What can hang from each mark
J674: J623 J704
J409: J317 J704
J766: J317 J704
J317: J409 J425 J766
J704: J47 J409 J425 J674 J766
J791: J623 J704

Each row was made from one small tree. The marks that hang from a mark follow it in brackets, in the order of their numbers. Every link used is in the known rows. Write each row's tree.
Known rows
J674{J704}: [-15 -26 -10  -1 -17   9  13  -9  -6 -18  -6 -17  -8   9   9   6 -12  19
   4 -11  -2  10   5 -12]
J409{J704{J47 J425 J674}}: [  5 -11 -25  -8  16  14   6 -36   3 -18 -12 -19 -11  -3   8 -20  -8   3
  13 -20   2   5   0  -1]
J674{J623}: [ -9 -19  12  -5   2 -13  34 -19  16  -8  -6  -6   2  22  10  15  -9  27
  -4 -10  -4   7   0   6]
J791{J623 J704{J674}}: [-15 -24 -14   2 -13  -1  11 -12   1 -35   5  -4  -3  12  19 -21   2 -10
  18 -11  21  -4 -15  12]
J704{J47 J409 J766{J317}}: [  0  12  -3  -8  -4  22   9  10   4 -10 -15 -10   4  14  -7   8   2  17
  11  15   4 -19 -11   2]
J409{J704}: [  0  -8  -1  -8   0   6  23 -21  -8  -3  -2  -9  -6  17   9  -7  -2   9
   4 -15  19   5 -12  -2]
J704{J425}: [ -1 -17  -4   6   4   5  22  -9  10 -21 -14 -13  -2  -4   6 -10  -8  19
   9 -24  -9   0  20   2]
J766{J704{J47 J674}}: [  0 -17 -14  -5   0   6   8  -7  19 -16   0   0  -3   1  12  -8   1  19
  17 -24  -7   3  -3  -3]
J704{J47 J425 J766}: [  4   0 -13   4   5  26  10  -8   9 -18 -21  -9  -3 -11   4   3  -9   4
  14  -3  -5  -5  20  11]
J704{J47 J409 J674{J623} J766}: [ -5 -11 -17  -8  23  16   8  -8  14 -18 -13 -23 -16  23   7  14 -24  20
   9  17  -2  -6  -9  16]
J317{J766}: [-12 -21   7  17 -15   5  14  -4   4 -10 -12   2 -16  11   8   9 -22  24
  12  -3  -2  -1 -10  14]
J766{J704{J47 J425 J674}}: [  6 -16 -20  -4   9  12  12 -13  21 -22  -7  -9  -1 -12   9 -15  -4  16
  16 -35 -15   7  15   0]
J766{J317{J409 J425}}: [ -1   1  15  -2  -2 -12  19  -1  22 -17 -18   4   2  10 -11 -22  16  26
   5 -19  -2  -4  -6  -4]
J704{J674{J623} J766{J317{J409}}}: [ -9 -19   7   3  10 -11   7  -7  18 -19  -8  -4  -5  28   1  -2 -14  25
 -11  -9  12   6  -9  21]
J674{J704{J766}}: [-11 -20  -8   2 -14  20  11  -2 -11 -19  -4 -17 -11  12   8  12 -18  11
   1  -3   8  11   8  -2]
J704{J47 J425 J674{J623}}: [ -1 -24 -20  -3  20  -1  10 -35  28 -26 -18 -17  -5  -7   9  -4 -15  18
  10 -18 -24   4  16   6]
J791{J704}: [ -8 -17   4  -8 -10  -3  18 -15   2 -17  -2   5  -6  16   7   1   2  -7
  17  -4  14  -1  -9   2]
J704{J409{J317} J425 J674 J766}: [  5 -10 -13  -5  34  29  12  -3  -5 -33 -18 -30 -14   5  -1  -8 -19   5
  -2  -8  10  -3   6  12]
J766{J317{J409} J704{J47 J674}}: [ -6  -3  -9 -10  -7  -4   1   0  28 -15  -6  10   6   5  -2 -19  12  27
   5 -27  -3   0 -14   0]
J317{J409{J704}}: [-14  -1  -8  -8   4   5  13  -7   6  -7 -13  -1 -15  25   6  -9  -7  18
  -1 -10  19   2 -24  13]
J766{J704}: [  1 -13   4  -4  -8   4  28   4  10  -8   2   1   4  10  10  -3   2  22
   7 -29   2   7   1  -2]
J674{J623 J704{J425 J766{J317}}}: [ -4 -15   2  -6  -3   6  30 -22  -1 -21 -10 -25   7   8   0  12 -19  14
 -22 -19  -6  24  27   4]
J317{J766{J704{J47 J425}}}: [ -1  -8  -6   8 -10  19  19  -5  12 -12 -15   3  -8  -8   7   4 -18  18
  12 -19 -16   7   5  14]
J674{J623 J704{J47 J409}}: [-18 -11 -17 -20  -1  13  24 -20   7 -14 -13 -27  -6  17   5  26 -19  25
  -4   8 -19  10  -2  -8]
J317{J409}: [-20 -10  -5   2  -2   0   9   7  19 -12 -17   4 -15  21   6  -4  -8  30
   4  -5   6  -5 -16  13]
J674{J623 J704{J47 J766}}: [-12 -11  -8 -11  -7  15  20 -23   3 -13 -10 -17  -4  13   9  32 -19  13
  -8   7  -5  15   8   3]
J704{J409 J425 J674 J766}: [  3 -22 -20   6  32  23   8   6   4 -32 -16 -34 -22   9   1 -16 -31  17
  11 -10   2  -3  12  16]

Write each row's tree
[  7  17   5 -13  -5   0  22   0  30 -11 -14  12  11  -1 -11 -20  26  21
   8 -28  -9   2  -5  -6] -> J766{J317{J409 J425} J704{J47}}
[ -3 -32  -5  -9  14 -10  20 -34  12 -30  -6  -9 -11   9   7  -8 -14  -7
   9 -18   0  13   8  10] -> J791{J704{J425 J674{J623}}}
[  5  -1  -9  -3  27   9  11 -10   9 -20 -18  -9 -30  18  -2 -25  -8   7
   8 -13  18   9 -11  14] -> J317{J409{J704{J674 J766}} J425}
[  2  -6  -6 -10  30  -5  22 -25  18 -18 -19  -9 -24  19  -1 -23  -8  15
   3 -19   7  13 -13  10] -> J317{J409{J704{J674{J623}}} J425}
[ -3  -3  15  -3 -12  15  26 -10  -4 -10  -9  11   0   4   6  14   0   9
  -7 -16   8   5 -14   6] -> J409{J317{J766{J704}}}
[ -1 -11  -5  -3   5  -5  13   1  24 -23  -8  -1   5   2  -4 -33   3  27
  -4 -47  -4  10   4   6] -> J766{J317{J409} J704{J425 J674}}
[ -4 -30   3   5  15  -3  14 -13  10 -20  -3 -12 -12  24  12   7 -24  18
  -1  -7  10   7   2  18] -> J704{J674{J623} J766}
[ -2   3   4  -6  -4  -2  25   6  21 -16 -10   4  14   2  -5 -23   9  27
  -8 -44  -3   8   7   6] -> J766{J317{J409} J704{J425}}
[  3  -1   1 -11   4  13  22  -2  -4 -25 -10 -11  -2  13  -8  -7  -3 -11
   8  -4  14  -2   4  11] -> J791{J704{J409 J425 J766{J317}}}
[  3  -9 -31  -1  29  31  -2  -1  10 -30 -22 -31 -19  -2   1  -8 -24  11
  19   3  -8 -10  10  13] -> J704{J47 J409 J425 J674 J766}
[-12  -5 -24  -9  -7  34   6   2  -8 -17 -14 -26 -15  10   3  18 -18  12
   8  15  -2  -1  -1  -4] -> J674{J704{J47 J409 J766}}
[  9  17  -1  -8   6  21  16   7   8 -14 -20 -13   1   8 -13  -1   7  12
  16  11  -1 -17  -4  -3] -> J704{J47 J409 J766{J317{J425}}}
[-14  -6  -6  11  -2  14  17   9  18 -14 -21   8 -22   6   5  -5 -27  29
   1 -21  -6  10  -7  31] -> J317{J409 J766{J704{J425}}}
[  5 -12 -27 -11  18  20  15  -2  18 -22 -11 -19  -7  -4   5 -16 -10  21
  17 -26 -17   2   7   0] -> J766{J704{J47 J409 J425 J674}}
[  2   4  14   4   0   3  16   9  10 -15 -15   2  -3  14  -8 -10   5  15
   2  -9  13  -4  -1   9] -> J704{J766{J317{J409 J425}}}
[  8  -7  -2  -6  31  23  14  -1  -4 -28 -14 -23 -19  14  -5  -5  -9   5
   6   0  15  -6  -9   3] -> J704{J409{J317{J425}} J674 J766}
[  4   4   7 -10 -21  -1  20  -4  16  -6   0   9  24   0   0  -6  24  22
   6 -28  -5  -1  -3 -12] -> J766{J317 J704{J47}}
[ 11   4   3  -5   5  14  23 -19 -13 -11  -6 -15   5   7  -1 -14  -2   1
  -5 -24  22   8   7   7] -> J409{J704{J425 J766{J317}}}
[ -8 -25 -12  -6   8  -6   6 -30  26 -17 -10  -7  -6   9  12   7 -10  23
  13  -2 -14  -1  -5   2] -> J704{J47 J674{J623}}
[ 17  15   5 -17   0   7  32   3  18 -12  -9  -5  15   0 -12 -17  25  21
  14 -23 -14  -3   0 -16] -> J766{J317{J425} J704{J47 J409}}
[-17   4 -13   1  -7  17   4 -12   7  -5 -23   9 -28  16   5   3 -22  17
   5   6   8   1 -33  27] -> J317{J409{J704{J47}} J766}
[-10  11  -5 -11  -9  26  26   3 -18 -27  -2  -8   3  20   9   1   6 -22
   2  10  38 -10 -20  19] -> J791{J623 J704{J409{J317} J766}}
[  1   0  -4 -12  18  22  29  -5  -1 -22 -21 -22   0   2  -3  -3  -4  13
  -3 -13  -3  -7   4  -1] -> J704{J409{J317} J425}
[ -1 -23 -26   3  14   8  -3 -23  22 -29 -18 -15  -9 -16   8 -16 -11  14
  23 -18 -19  -4  14   0] -> J704{J47 J425 J674}
[  5 -17 -24   8  17  21  -6 -13  14 -28 -18 -16 -14 -11   6  -9 -18   5
  18  -9  -6  -4  18  12] -> J704{J47 J425 J674 J766}
